Each row comes from the steps of one path. Every step used is in the known rows, and no mark comes twice. Write the path behind each row, first mark first.
In the rows, 128 means zero.
Known rows
B X Y: [155 178 117 166 126 131 104 128 108 150 136  95 115 153 152 122 117 102
 111 149 122 127 128 130  98  95 163 132 153 130 121 123 122 125 134 134
 167 137 123 141 135 110 178]
B P Y X: [131 110 155 138  80 124  73 168 146 132 147 133 132 174 100 108 138  92
  56 145 114 141  91 133 165 119 128 144 124 131  94 132 105 140 134 119
 132 129 118 152 117  99  71]
L X: [142 111 149 160 109 120 193 144 116 143 145 148 134 134 157 238 127  87
 131  92 136 138 113 162 132 136 132 115 161 127 113 154  90 129 164 129
 153 120  91 150 157 112 119]
B P T: [131 107 143 145 118 148 123 110 143  98 150 120 118 102 145  83 143 123
  37 138 148 127 111 127 156 120 133 129 144 121 130 142 116 143 146 124
 139 122 120 140 128 165  85]
B P: [125  94 157 198 109 126 136 118 110 148 145 133 131 116 156 114 141 103
  52 126 117 102 109 141 145 118 149 130 159 114 137 139 116 137 143 118
 139 116 114 140 131 119 117]
T X Y P B: [134 140 127 131 142 138 172 177 142 164 148 112 161 140  42 143 105 175
 149 155  95 118 119 127  32 109 136 138  92 114 100 122 158 120 125 123
 136 132 174 126 121 130 197]
Z M P T X B: [136 100  97  50 150 128 156  70 127  70 126 127 203 100 147 116 156 215
 162 119 160 144 139  87 163 202 105 110 106 162  89 111 133 107 120 139
  99 135  94 125 130 169 119]
Y P T X B: [128 111 110 120 126 143 144 132 136  83 150 145 145 114  79 118 116 201
 118 141 146 133 138  98 120 195 113 116  89 119  60 122 136 111 164 136
  98 135 127 131 150 202 105]
P B X: [137 189 120 158 154 141  82 156 112 166 126 122 128 162 115 105 141  73
 149 131 112 126 117 125 120 132 110 161 124 139 122 141 141 104 105 123
 148 130 169 134 151  95 115]
Z M P: [122  88 131 132 141 100 161 107  96 122 128 125 198 126 177 131 163 116
 148 106 122 113 118 142 159 130 145 116 149 134 161 138 120 137 104 122
 132 117  77 128 128 111 138]
M P B: [108 115 138 112 173 121 123 128 120 152 142 120 140 125 130 116 142  82
 168 120 105 128 120 155 125 123 132 148 124 112 129 145 149 127  77 115
 124 113 179 136 123  84 117]
Y X B P: [128  93 137 171 110 126  72 136 115 139 145 166 117 139 120 131 123  99
  80 144 122 125 132 131 142 171  99 127 107 149  49 127 110 116 155 132
 113 131 115 139 138 121 140]
X Y P: [137 102 139 186 109 123 167 156 124 144 153 116 129 134  89 144 106 111
 115 151 108 102 123 154  72  81 184 117 134 103 120 131 131 147 148 132
 144 133 119 138 131 132 182]
B P T X: [135 123 133 122 112 147 138 120 143 104 156 129 139 103 157  84 137 199
  29 137 139 146 113 102 139 147 113 126 131 116 116 130 126 126 142 128
 141 135 119 130 112 184 101]
P Y X: [133 118 137 135  84 118  84 197 154 126 129 133 132 172 105 128 136  83
 149 118 123 143 105 150 166 123 117 145 129 124  88 139 121 112 129 130
 147 126 115 150 152 105  61]
B X: [140 167 119 180 129 125  91 148  92 145 133 126 122 161 161 105 139  85
 117 123 124 135 119 123 142 132 137 139 152 127 128 136 126 115 132 132
 147 134 117 136 149 119 109]
P T: [136 114 121 141 119 142 134 134 141  90 135 121 125 107 147 105 140 122
 119 115 154 123 114 146 155 122 130 118 158 120 121 146 132 119 136 131
 141 125 120 141 155 176  76]
L H: [131 105 137 221 125 120 152 185 100 127 124 139 143 125 159 101 134 106
 154  95  83 110 137 145 134 126 118 114 201  93 109 154 113 111 166 127
 142 105 123 136 171 132 106]
T X Y P: [131 114 135 160 110 123 177 170 125 145 157 126 154 138  94 145 101 184
 115 149 106 124 124 132  58 112 163 115 120  97 115 123 134 128 154 133
 144 135 123 134 123 154 196]
W F X Y P: [116 126 156 159 119 141 145 160 133 130 149 137 120 137  85 168 102 120
 125 181 118  44  90 117  66  92 110 119 117  81 102 118 141 139 152 129
  75 115 119 128 114 146 211]
M P B X: [121 173 116  97 187 132  77 136 107 166 147 115 127 161 140  88 143  78
 145 148 100 153 123 115 122 130 120 161 116 130 136 133 147 133  70 120
 122 126 178 126 104  70 114]
P B: [120 130 135 174 143 132 134 157 121 161 115 131 136 127 107 133 144  80
 171 106 118 103 113 161 122 128 124 150 136 122 120 155 147  92 108 119
 143 119 173 142 158 107 117]
M P Y X: [115  98 135  76 116 104  77 167 148 131 148 126 132 175 126 114 136  87
 142 130 106 168 109 149 163 120 128 142 117 121  95 135 121 148  82 130
 127 115 124 142 114  82  61]
Z B P Y X: [146  98 131 135  94 112  67 123 130 136 142 133  95 172  66 135 164  97
  88 140 111 198 111 109 180 115 117 142 104 145  84 127  91 114 133 126
 122 133  68 149 131 103  79]
Y X: [124 109 130 168 109 116  87 207 119 141 140 170 122 154 151 138 131  93
 138 125 122 135 113 168 129 128  98 124 132 132  95 143 132 114 133 130
 148 130 108 142 155 138 125]
M P: [108  91 137 141 143 112 127 125 104 137 143 134 125 120 179 124 134  96
 136 109 114 134 122 157 142 124 156 126 147 102 135 141 127 142  93 131
 132 111 128 136 121 103 116]
X Y P B: [129 126 138 163 142 139 155 167 135 154 145 107 141 143  35 143 112 100
 148 155 102  93 117 151  52  74 161 141 104 114 113 132 148 129 125 117
 136 126 180 139 137 107 182]
X M P: [104 100 134 123 134 113 150 109 117 136  91 132 114 112 176 135 127 115
 150  98 122 145 149 150 146 104 150 116 145 140 211 122 126 143 109 123
 124 120 118 107 116 101 131]
X B: [127 102 121 198 121 123 138 102 102 129 119 141 128 105 129 152 130  93
 167 104 133  94 141 152 152 172 143 123 144 125  73 142 122  92 154 130
 122 126 123 149 180 123 124]
Z M P B X: [132 173 111  85 183 121  96 122  98 147 118 108 197 176 129  94 166  88
 157 145 110 131 114 101 137 137 105 150 113 163 160 124 140 131  76 117
 130 128 139 125 112  83 136]
T X: [125 116 131 169 117 117 155 153 110 150 135 144 156 111 166 131 139 163
 143 104 124 135 118 140 127 160 125 122 152 109 115 145 138  96 136 128
 153 130 116 136 151 150 126]
F X B: [129 141 119 169 124 123 118  99 112 130 133 160 117  81 132 165 129 101
 181 103 152  41 139 141 145 178 112 132 137 103  67 132 121 113 146 121
 122 126 150 137 155 128 132]

Which path is each row?
[152 176 112 120 136 149 100 151 143 104 158  84 112 170  86  88 108 128
  68 186 132 140 126  98  81  89 158 129 114 129 117 112 123 161 149 145
 142 141 125 136 123 168 145] : B X Y P T
[115 126 129  65 108 113 159 102 148 134  91 103 136 129 136 125 123 179
 150  97 122 175 136 115 157 128 153 132 132 133 192 115 129 122 101 124
 125 129 125 109  89  93  88] : T X M P Y
[141 152 134 151 119 130 136 117 129 146 142 121 121  95 143 161 112 116
 155 117 132  50 125 158  95  90 150 130 163  96 117 129 130 142 142 123
 165 123 148 138 135 128 194] : F X Y
[133 116 119 136  89 124  80 144 139 118 117 141 127 157  71 151 124  86
 177 123 128 128 124 137 173 169 114 137 107 141  36 131 117  89 142 133
 122 131 119 154 168 100  75] : P Y X B
[125 105 107  57 161 134 127  76 137  81 143 128 137  88 154 111 121 201
 142 126 149 161 144 108 155 199 112 121 106 127  65 126 141 110 114 139
  99 136 134 133 125 159 106] : M P T X B
[128 107 116 168 116 120 153 109 108 137 127 153 138 103 138 151 127 167
 168 104 134 125 137 126 133 208 122 120 129 121  63 134 132  76 152 131
 122 135 124 138 161 141 143] : T X B
[137 180 120 172 116 117 112 135 107 151  79 126 103 153 159 116 127 104
 125 116 133 137 142 117 137 112 132 125 152 161 206 124 121 119 134 130
 143 139 110 106 138 113 126] : B X M
[132 108 143 166  89 126 126  59 125 124 126 106 132 120  79 127 135  92
  85 130 122 102 123 114 184 168 163 146 132 123  72 127 101 113 152 117
 111 127 134 155 131  81  70] : X B P Y
[128 104 136 169 110 127 141  86 107 139 138 145 145  96 134 129 127 179
  78 130 124 117 138 102 137 199 126 125 125 126  66 120 120  97 162 124
 113 136 127 132 130 142 143] : T X B P
[126 104 127 146 127 136 138 167 144  87 147 128 125 130  96 103 134 124
  92 139 143 119 112 130 129 120 142 117 121 106 126 144 128 149 147 132
 123 127 113 139 145 189  74] : Y P T
[157 121 142 149 103 124 210 122 124 146 142 112 131 133 139 252 106 110
 136 113 134 136 120 159  91  91 160 113 166 133 112 135 100 134 165 138
 165 127 103 150 144 105 192] : L X Y
[134 121 103 117 127 142 144  99 140  85 123 133 135  89 139 121 128 195
 156 113 162 135 141 109 146 203 105 115 123 134  60 135 136  80 157 141
 121 142 126 137 166 187 106] : P T X B
[104 139 126  71 161 129 160 127 131 162  89 130 139 113 135 127 128 175
 183 104 109 155 149 130 106 134 105 135 107 154 192 121 159 109  77 114
 122 129 174  93  98  98 151] : T X M P B
[115 115 123  45 137 133  83 166 161  90 101 145 103 136 165 103 124 137
 128 130 145 185 150 135 147 108  82 111 114 168 178 121 131 152 105 136
 122 127 120 104 111 161 110] : Y X M P T
[122 129 124 108 114 139 172 162 157  96 106 135 135 119  99 113 117 219
 108 124 150 148 134  98 111 128 116 106 112 142 191 120 139 132 162 134
 119 143 113  95 123 199 109] : Y P T X M
[152 133 112 109 117 145 159 123 157  98 136  95 136  99 145 118 115 204
 122 127 147 145 127 123  93 111 139 113 144 126 104 120 142 110 142 139
 160 144 129 135 137 188 160] : P T X Y
[122 133 148 172 114 123 108  69 112 138 145 156 117  83 128 139 126 107
  92 127 144  39 139 124 149 173 121 137 135 102  77 125 116 141 160 120
 114 121 147 134 125 122 134] : F X B P
[139 169  91  71 135 107  89  51 109 133  83  93  72 172 108 126 152  97
 161 121 119 230 142  81 188 102 154 138 115 167 190 112 103 131  86 132
 106 132  75 110 111  69  78] : Z B X M P Y
[135 143 149 159 119 147 136 123 130 132 130 131 112 114 144 170 112 111
 149 157 133  51 101 131  94  97 105 120 141  94  94 119 152 109 141 129
  96 106 122 134 127 128 210] : W F X Y
[131 161 142 126 149 143 131 160 145 160 155 125 136 128  38 153 103 107
 158 153 114  38 117 145  46  81 134 153 104  93 109 122 148 158 125 118
 134 124 201 123 122 114 193] : F X Y P B
[103 125 128  97 164 119 140 121 127 160  82 127 123 112 129 131 134 105
 187 110 113 134 149 155 121 102 125 141 123 152 207 130 149 128  83 120
 123 117 173  99 111  77 138] : X M P B
[107 143 131  95 139 114 131  99 131 139 103 149 104  93 179 145 117 121
 163  99 137  91 149 141 136 107 130 128 143 117 204 119 132 167 101 115
 125 126 140  96  96 107 146] : F X M P
[131 154  95 105 161 108  91  70  88 154  89 126  66 150 154 132 147 111
 153 123 127 225 158  97 161 110 134 123 122 171 205 115 116 122  97 137
 111 132  66 105 118  97 140] : Z B X M P
[108 114 126  97 134 108 168 119 117 151 101 142 134 109 186 128 124 191
 151  95 121 172 150 128 129 131 131 115 133 135 202 123 139 131 101 129
 130 130 121  98 100 121 152] : T X M P
[128  97 145 200 114 128 126  76 101 133 133 140 125 100 124 129 132 104
  80 129 129  95 130 132 154 165 145 125 138 124  82 129 112 117 163 124
 115 129 122 147 145 114 131] : X B P
[146 158 124 168 129 130 109 157 109 144 156 103 122 176  87 114 101 105
  86 174 108 118 121 115  74  89 176 129 125 118 125 110 125 156 144 141
 138 141 118 138 120 122 180] : B X Y P
[144 162  78  58 167 129  87  59 118 101  93 111  56 138 147  99 153 135
 130 132 150 241 161  83 172 110 116 120 110 185 202 112 114 139  95 143
 115 137  72 102 115 140 103] : Z B X M P T
[134 176 106  62 156 135  90 102 139 100 101 107  90 138 183  72 124 133
 108 138 148 181 150 100 153 104 124 123 130 163 218 115 130 155 102 137
 125 133 120 103  98 138  93] : B X M P T
[104 163 128  72 169 126 124 108 142 154  93 138 115  98 128 138 124 106
 191 104 126  84 147 143 112 107 100 146 115 127 200 123 149 152  76 111
 124 124 197  92  92  87 145] : F X M P B
[130 137 139 156 119 129 141 151 134 139 161 126 124 118  86 161 102 115
 123 150 125  44 118 146  69  84 161 124 131  83 114 124 126 171 149 128
 146 129 145 124 118 140 197] : F X Y P
[108 105 133 100 125 107  95 174 130 140  98 159 109 151 168 132 120 117
 151 124 120 171 148 152 131 107 100 111 117 159 187 122 129 146 109 129
 125 127 112 104 111 105 140] : Y X M P
[111 159 131  59 111 111 126  90 154 132 100 117 113 111 125 139 120 111
 158  97 142  92 130 131 171 102 149 145 144 116 199 119 119 165  93 113
 121 124 148 105  86  81  85] : F X M P Y
[134 106 114  51 143 117 159 116 136  80 136 120 206 112 178  92 159 212
 123 118 144 151 116  98 155 159 109 111 126 145 139 129 134 131 105 137
 127 133  85 118 114 179 108] : Z M P T X
[136 124 145  59 102 112 196  94 141 127  97 106 120 151 129 230 118 105
 149  92 134 181 129 134 169 101 157 122 141 152 195 127  89 158 121 129
 127 121 105 116 101  58  83] : L X M P Y
[105 127 126  72 156 124  89 182 145 154  94 152 121 154 119 130 124 104
 187 126 107 162 145 150 113 108  77 136  88 168 176 123 149 127  83 118
 122 127 169  98 108  86 144] : Y X M P B
[134 104 127 119 113 151  65 130 151  86 142 146 112 129 117  97 128 127
  58 155 145 131 137 121 160 174  77 124  96 150  45 127 111 123 161 137
 108 136 120 142 136 169 105] : Y X B P T
[151 127 131 107 112 153 149 100 154 111 152  93 136  95 144  96 114 219
  33 154 135 144 124 105  97 114 146 124 137 121 115 112 132 135 147 136
 153 135 130 132 102 180 167] : B P T X Y
[116 151 155 132 150 155 133 168 140 148 144 130 131 140  44 160 110  99
 159 184 111  36 102 115  43  89  89 137  86  89  91 123 166 123 127 116
  69 109 175 123 107 113 215] : W F X Y P B
[129 116 123 115 126 138 152 171 145  93 157 135 156 127 102 100 129 200
  89 141 141 144 111 108 113 151 123 121 107 107 112 136 135 128 147 133
 126 136 116 128 136 208  93] : Y P T X
[139 145 131 115 123 152 102  59 146  84 149 140 108  71 124 109 126 138
  73 136 165  53 136 104 165 167 103 135 120 118  71 121 111 148 159 124
 112 132 149 134 122 165 103] : F X B P T
[134 141 110 108 109 138 166 136 153  99  81 127 125  98 156 116 128 214
 138  97 167 155 145 113 139 134 105 109 137 155 191 120 139 105 145 129
 145 139 117 107 137 191 112] : P T X M
[137 113 128 133 123 148 152 149 153  96 152  98 124 129  81 115 111 141
  93 158 135 116 118 133  89  78 171 113 125 112 111 121 127 151 151 138
 137 132 124 142 134 177 145] : X Y P T
[119 167 115 107 150 109 101 115  99 142  97 121 101 151 181 107 124 109
 122 128 126 167 152 115 143 117 143 128 143 151 223 116 124 150  98 130
 127 132 117 103  98  94 127] : B X M P
